What can hang from each mark
Z: K Q
A: K L Q
H: J
Q: A Z
L: A B S
S: J L R
B: J
R: B H

Each row was made from one small tree. The marks that hang from a mark follow it in brackets, in alphabetical order. Every link used is in the known rows. Write each row's tree.
Known rows
Z[K Q[A[L]]]: [-2.12 -0.90  0.07  0.62  2.62 -1.90  0.11 -0.09 -2.08  1.44  0.36  2.18
  0.93 -0.21  2.03 -0.41  0.72  3.62  0.80 -4.02  4.03 -1.26  0.17  0.13
 -0.45]
A[K L[B S[J R]] Q]: [ 0.39  0.15  3.69  0.62  1.97  0.86 -0.66  1.06 -3.95  0.79  0.18 -0.74
 -1.10  0.89  1.67 -1.76 -1.07 -3.90  0.32 -2.09  0.81 -3.05 -1.15  0.47
 -2.22]
L[B S[J]]: [ 2.44 -0.03  2.27  0.52  0.75  0.31 -0.97  0.87 -1.43  0.45 -0.25 -1.50
 -0.39 -0.26  0.20 -1.12 -0.96 -0.95  0.21  0.05  0.21 -1.20 -1.49  1.19
 -2.02]
L[A[K] B S[J R]]: [ 2.32 -0.72  2.75  1.29  1.95  0.98 -0.72 -0.09 -2.02  0.45 -0.60 -2.23
 -0.53 -0.17  1.68 -0.22 -1.55 -3.47 -0.51 -1.50  0.70 -2.30 -0.39  0.94
 -1.80]
L[A[Q[Z[K]]] B[J] S]: [ 1.30 -0.77  1.51  0.72  0.81  1.35 -0.55  1.92 -3.59  1.16 -1.40 -1.32
  2.12 -0.98 -0.55 -1.10  0.51 -4.96 -0.50 -4.86  5.15 -1.27  0.07 -0.74
 -0.73]
L[A[K Q] B S]: [ 1.05  0.18  4.85  1.06  3.20  0.60 -1.34  1.09 -2.29  0.72 -0.51  0.35
  1.31 -1.22  0.55  0.11 -0.31 -7.54 -0.19 -2.04  3.19 -1.42 -0.71 -1.01
 -1.10]
L[B[J]]: [ 1.81  0.04 -1.04 -0.11 -0.44  1.06  0.04  1.33 -0.77 -0.09 -0.43 -0.78
 -0.60  0.79 -0.07 -1.61  0.49 -3.31 -0.36  1.09  1.02 -0.97 -0.83  0.04
 -1.28]
Z[K Q[A[L[B]]]]: [ 0.45 -0.79  0.05  0.81  3.15 -1.87 -0.33  0.20 -2.40  1.43  0.21  2.25
  0.61  0.27  2.47 -1.55  0.64  2.90  0.59 -1.82  3.89 -1.74 -0.82  0.41
 -1.57]
S[J L[A] R[B H]]: [ 4.20 -0.70 -2.01  1.21 -1.54 -2.46 -0.61 -0.04 -0.22  1.40 -1.15 -3.67
 -0.93  1.46  1.00 -1.20 -1.90 -1.41 -1.18  0.70 -3.11 -2.70 -1.08  0.40
 -0.58]
S[J L[A[Q[Z]] B] R]: [ 2.07 -1.28 -0.28  0.26  0.34  2.21 -0.15  0.54 -2.09  0.18 -1.52 -3.15
 -0.47  0.46  0.58 -2.86 -1.42  0.82 -0.95 -1.21 -1.61 -2.94 -1.52 -0.45
 -0.04]
Z[K Q]: [-1.59 -1.24  1.39  0.61  0.60 -1.27 -0.74 -0.01 -1.53  0.70 -0.12 -0.36
  1.29  0.70  0.53  1.94  0.53  2.60  0.26 -2.10  4.77 -0.33  0.42  0.03
  0.20]
A[L Q]: [-1.29  0.45  0.78  0.16  0.02 -0.04  0.02  0.83 -1.43  0.70  0.15  1.31
 -0.11  0.52  0.58 -1.58  0.30 -0.76  0.28 -1.71  1.10 -0.97 -0.42 -1.05
 -0.71]
R[B H[J]]: [ 1.80  1.06 -1.27  0.81 -0.78 -4.41 -1.23  1.45  0.41  1.30 -0.27 -1.58
  0.05  1.45  0.90 -1.23 -0.20 -3.03 -0.13  0.37  1.06 -1.19 -0.50 -0.10
 -1.09]
L[A S[J R[B H]]]: [ 4.81 -0.09  0.00  1.80 -0.78 -2.11 -1.16  0.26 -0.98  1.73 -1.10 -3.52
  0.05  0.56  1.01 -0.76 -2.27 -4.32 -0.82 -1.39 -0.65 -2.48 -0.21  1.04
 -1.52]
A[K Q[Z]]: [-2.37  0.34  1.69 -0.91  2.74  1.30 -0.19  0.65 -1.67 -0.04 -0.04 -1.60
  1.73 -0.82 -0.04  0.03  0.52 -3.55  0.52 -2.43  1.56 -1.03  0.03 -1.28
  1.62]
L[S]: [ 0.14  0.32  1.61  0.11  0.26  0.21 -0.32  0.41 -1.52  0.62 -0.02  0.24
  0.22 -1.47 -0.63  0.37 -0.40 -1.66  0.30 -1.91  0.00  0.31 -0.12  0.62
 -0.68]
R[B[J] H]: [ 3.00  0.81 -2.33  0.22 -1.44 -2.15 -0.48  1.50 -0.22  1.13 -0.49 -2.42
  0.32  1.39 -0.23 -1.17  0.13 -6.50 -0.37  0.88  0.38 -1.49 -0.55 -0.17
 -0.62]
Q[A[L[B S[R]]] Z]: [ 2.38  0.48 -2.21 -0.21  2.34  1.24  0.90  0.07 -3.96  1.31 -0.29  0.94
 -0.55 -2.02  1.39 -4.33 -0.79  0.18  0.53 -3.10 -2.80 -1.67 -0.79  1.73
 -1.88]
R[B H]: [ 3.55  0.91 -1.27  0.58 -0.41 -3.24 -0.98  0.51  0.34  1.31 -0.29 -1.38
  0.60  1.00  0.24 -0.77 -0.39 -3.96 -0.17  1.87 -0.87 -0.96 -0.71  0.11
 -0.36]
L[A[K] B S[J]]: [ 1.49 -0.33  3.61  1.10  2.37  0.18 -1.06  0.36 -1.37  0.72 -0.41 -2.06
  0.33 -0.99  1.39 -0.20 -0.78 -3.77 -0.05 -1.24  1.99 -1.75 -0.94  0.37
 -1.91]
A[K L[B S] Q[Z]]: [-0.61  1.14  2.23 -0.44  2.66  0.81 -0.47  1.28 -4.51  1.50 -0.01 -0.36
  0.89 -1.68  0.71 -2.46  0.45 -4.33  0.99 -2.99  0.90 -1.42 -1.30 -0.29
 -1.42]
L[A B]: [ 2.96 -0.35 -0.12  1.14  0.49  0.18 -0.40 -0.01  0.13  0.35 -0.79  0.09
  0.13  0.07  0.99 -1.45 -0.26 -1.19 -0.74  0.88  0.82 -0.66 -0.54 -0.25
 -1.45]
R[H[J]]: [ 0.48  1.05 -1.27  0.33 -1.86 -2.46 -0.33  0.94  0.68  0.74  0.31 -1.74
 -0.16  0.60  1.23 -1.14 -0.14 -1.53  0.01 -1.89  1.61 -0.34 -0.46  0.05
 -0.80]
Q[A[K L] Z]: [-2.63  0.62 -1.76 -1.08  3.75  0.00  1.13 -0.41 -1.78  0.85  0.54  0.31
  0.69 -2.29  1.87 -2.23  0.76  0.00  1.17 -3.32 -0.76 -1.23 -0.12 -0.09
  0.33]

Write each row's tree
[-0.44 -0.78 -1.08 -0.34  3.27 -0.53  0.51 -0.43 -0.94  0.39  0.01  0.56
  1.91 -1.27  0.55 -0.25  0.50  2.21  0.38 -3.27  1.17 -0.60  0.65  0.34
  1.47] => Q[A Z[K]]
[ 1.58 -0.39 -0.11  0.06  0.92  1.29 -0.28  0.87 -1.77  0.66 -1.38 -1.15
  0.73 -1.14 -0.14 -2.51 -0.12 -0.96 -0.57 -0.91 -0.67 -1.33 -1.67 -1.29
  0.11] => S[L[A[Q[Z]] B]]
[ 3.23  0.90  0.35  0.68 -0.31 -0.88 -0.43  0.25 -3.05  1.63  0.60 -2.87
 -1.36  0.58  2.55 -2.40 -1.34 -3.80  0.37 -1.51 -1.07 -2.46 -1.77  1.88
 -2.94] => A[K L[B S[J R[H]]]]
[ 4.37 -0.04  2.03  1.92  0.02 -1.56 -1.61  1.11 -1.40  1.56 -1.20 -2.94
  0.74  1.03  0.64 -0.94 -2.29 -6.54 -0.91 -2.35  0.90 -3.21 -0.44 -0.08
 -0.99] => L[A[Q] S[J R[B H]]]
[-2.53 -0.35  1.14 -0.57  2.04  1.02  0.03  0.37 -1.97  0.53 -0.75 -1.87
  1.29 -1.97 -0.04 -0.10  0.29 -2.57 -0.07 -3.27  0.14 -1.17 -0.49 -1.84
  1.63] => S[L[A[K Q[Z]]]]
[-1.82  0.18 -0.42 -1.15  4.56  0.56  0.66 -0.31 -0.88  0.00  0.33 -0.53
  1.50 -2.38  0.91 -0.62  0.44 -1.52  0.78 -2.54 -0.28 -1.06  0.12 -0.16
  1.58] => Q[A[K] Z]
[ 0.14 -1.11 -0.58 -0.22 -1.01  0.69  0.39 -0.20 -1.00 -0.17 -0.27 -2.17
 -1.98  0.99  0.16 -0.36 -1.33  2.95 -0.42 -0.09 -3.31 -1.56 -0.71  0.81
  0.23] => S[J L R]
[ 0.64 -0.03  1.72  0.19  3.21  1.31 -0.61  0.61 -1.49  0.29 -0.85 -1.51
  1.85 -0.76  0.95 -1.43  0.30 -4.61 -0.20 -1.44  2.39 -1.75 -0.61 -1.51
  0.18] => L[A[K Q[Z]] B]
[ 0.37 -0.31  2.20  0.55  1.29 -0.22 -0.75  1.27 -4.16  1.73 -0.31 -1.29
  0.97 -0.06  0.73 -2.46 -0.01  0.97  0.70 -3.86  2.89 -1.96 -1.17  0.43
 -1.82] => A[L[B S[J]] Q[Z[K]]]
[-0.29  0.52  4.49  0.43  2.52  0.02 -1.04  1.49 -3.29  1.14  0.36 -0.62
 -0.20  0.03  1.36 -1.68 -0.31 -4.14  0.77 -1.83  1.98 -2.45 -1.70 -0.10
 -2.32] => A[K L[B S[J]] Q]
[ 3.25 -0.48  1.40  0.66  0.25  1.09 -0.64  0.41 -2.11  0.14 -0.39 -1.65
 -1.30  0.71  0.56 -1.24 -1.75 -0.61 -0.25 -0.15 -1.05 -1.81 -0.89  1.75
 -1.93] => L[B S[J R]]
[-1.46 -1.84  1.23  0.27  0.64  0.08 -0.30  0.39 -1.58  0.78 -1.03 -2.68
  1.47 -0.32  0.05 -0.15 -0.17  2.61 -0.39 -4.13  1.93 -1.69 -0.44 -1.14
  1.35] => S[J L[A[Q[Z[K]]]]]
[ 0.47  0.87  1.61  0.11  4.49 -0.78  0.04  0.41 -2.90  1.32  0.69  2.40
 -0.12 -2.07  1.87 -2.16  0.12 -3.82  0.98 -1.82 -0.27 -1.36 -1.30  0.77
 -2.11] => Q[A[K L[B S]]]
[-1.94 -0.24 -0.12 -0.06  0.50 -0.44  0.20  0.46 -2.62  1.18 -0.06  0.26
  1.34  0.29  0.58 -1.26  0.94  1.89  0.53 -3.84  2.57 -0.75  0.35 -0.75
  0.25] => A[L Q[Z[K]]]
[ 1.28 -1.23  0.71  0.54  1.18  0.02 -0.54  0.62 -2.37  0.97 -1.26 -0.69
  1.44 -0.50  0.00 -1.13  0.30  0.51 -0.61 -1.85  1.38 -1.11 -1.00 -1.09
  0.39] => S[L[A[Q[Z[K]]] B]]
[ 4.02  1.03 -0.46  0.95 -1.54 -1.33 -0.66  1.25 -1.85  1.12 -0.07 -1.57
 -1.15  0.54  1.29 -2.08 -1.34 -3.55 -0.31 -1.78  0.26 -1.10 -0.96  1.57
 -2.53] => L[B S[R[H[J]]]]
[-1.32  0.46  1.22 -0.19  3.61  0.37 -0.04  1.75 -4.40  1.58  0.22  0.49
  0.10 -1.76  1.74 -1.84  0.76 -5.11  1.08 -4.06  3.55 -2.35 -1.21  0.30
 -2.29] => Z[Q[A[K L[B[J] S]]]]
[-0.24  0.11  1.82  0.35  1.05  1.60 -0.40  0.86 -2.28  0.99 -1.12 -1.15
  2.05 -2.49 -0.61 -0.83 -0.37 -3.14 -0.03 -5.11  1.85 -0.53  0.20 -0.98
  0.26] => L[A[Q[Z]] S]
[ 2.95 -0.46  2.15  1.39  0.66  0.41 -1.01  0.48 -0.95  0.81 -0.86 -1.65
  0.02 -0.82  0.80 -1.31 -1.17 -1.32 -0.33 -1.06  1.21 -1.38 -1.09  0.65
 -2.25] => L[A B S[J]]
[ 0.27  1.54 -0.27  0.91 -0.08 -4.14 -0.70  1.18 -3.19  2.41  0.25 -1.14
 -1.10  0.77  2.11 -1.34 -0.68 -5.31  0.37 -2.83  0.16 -1.90 -0.14  0.88
 -2.54] => A[K L[S[R[B H[J]]]]]
[-0.90  0.04  2.93  0.30  4.63 -0.53 -0.71  0.80 -3.48  1.52  0.44 -0.43
  0.12 -1.44  2.60 -1.78 -0.32 -1.04  1.35 -3.23  2.77 -3.03 -1.81  0.84
 -2.32] => Z[Q[A[K L[B S[J]]]]]
[ 1.10 -0.05  0.20  0.93 -0.03 -1.50 -0.47  0.50 -2.96  1.66 -0.53 -0.89
 -1.52  1.09  0.82 -1.60 -1.40  0.00  0.13 -0.70 -1.88 -2.33 -0.19  1.35
 -2.40] => A[L[S[J R[B]]]]
[-0.50 -0.28  0.17 -0.63  1.50  2.08  0.11  1.75 -2.77  0.42 -1.16 -2.61
  0.77 -1.00 -0.07 -1.79  0.75 -6.00 -0.47 -2.07  1.08 -2.10 -1.32 -1.80
  0.32] => S[L[A[K Q[Z]] B[J]]]
[ 0.86 -0.56  1.39  0.36 -0.17  1.04 -0.17  0.08 -1.69  0.17 -0.18 -1.74
 -1.01  0.21  0.17  0.05 -1.71 -0.02 -0.07 -2.22 -0.96 -1.35  0.10  1.43
 -0.82] => L[S[J R]]
[-0.89  0.26  1.04  0.34 -0.67 -0.31 -0.05  0.48 -2.06  1.37  0.24 -0.88
 -0.86 -0.67  0.78 -1.46 -0.55  1.35  0.75 -2.69 -0.08 -0.92 -0.70  0.92
 -2.18] => A[L[S[J]]]
[-1.79 -1.22  1.04 -0.36  1.42  1.98  0.13  0.06 -2.20  0.06 -0.93 -3.87
  0.13 -0.40  0.79 -0.43 -1.03 -0.99 -0.47 -3.48 -0.75 -2.79 -0.35 -1.01
  1.46] => S[J L[A[K Q[Z]]] R]
[-2.82  0.47  4.49  0.12  2.02 -0.04 -0.60  1.19 -2.98  1.05  0.59 -0.80
  0.10 -0.51  0.98 -0.28 -0.24 -3.58  0.97 -4.02  2.16 -1.93 -0.76 -0.41
 -1.20] => A[K L[S[J]] Q]
[ 2.57  0.13 -2.47 -0.13 -2.48 -0.63  0.46 -0.29 -0.94  0.70  0.03 -1.77
 -1.28  0.41  0.22 -0.73 -1.14 -0.84 -0.53 -0.16 -3.86 -0.67 -1.04  0.88
  0.18] => S[L R[H]]
[-0.64 -1.05  1.03  0.73  1.18  0.21 -0.31  0.17 -1.24  0.66 -0.95 -0.75
  2.53 -0.44  0.16  0.18  0.40 -0.02 -0.42 -4.16  4.05 -0.68  0.99 -1.40
  1.21] => L[A[Q[Z[K]]]]
[ 1.37 -0.26  0.80  0.55  0.78  0.61 -0.16  0.76 -5.23  1.64 -0.47  0.52
  0.42  0.13  0.64 -2.15 -0.24 -0.23  0.15 -3.70  1.15 -1.43 -0.23  0.77
 -1.57] => A[L[B S[R]] Q[Z[K]]]
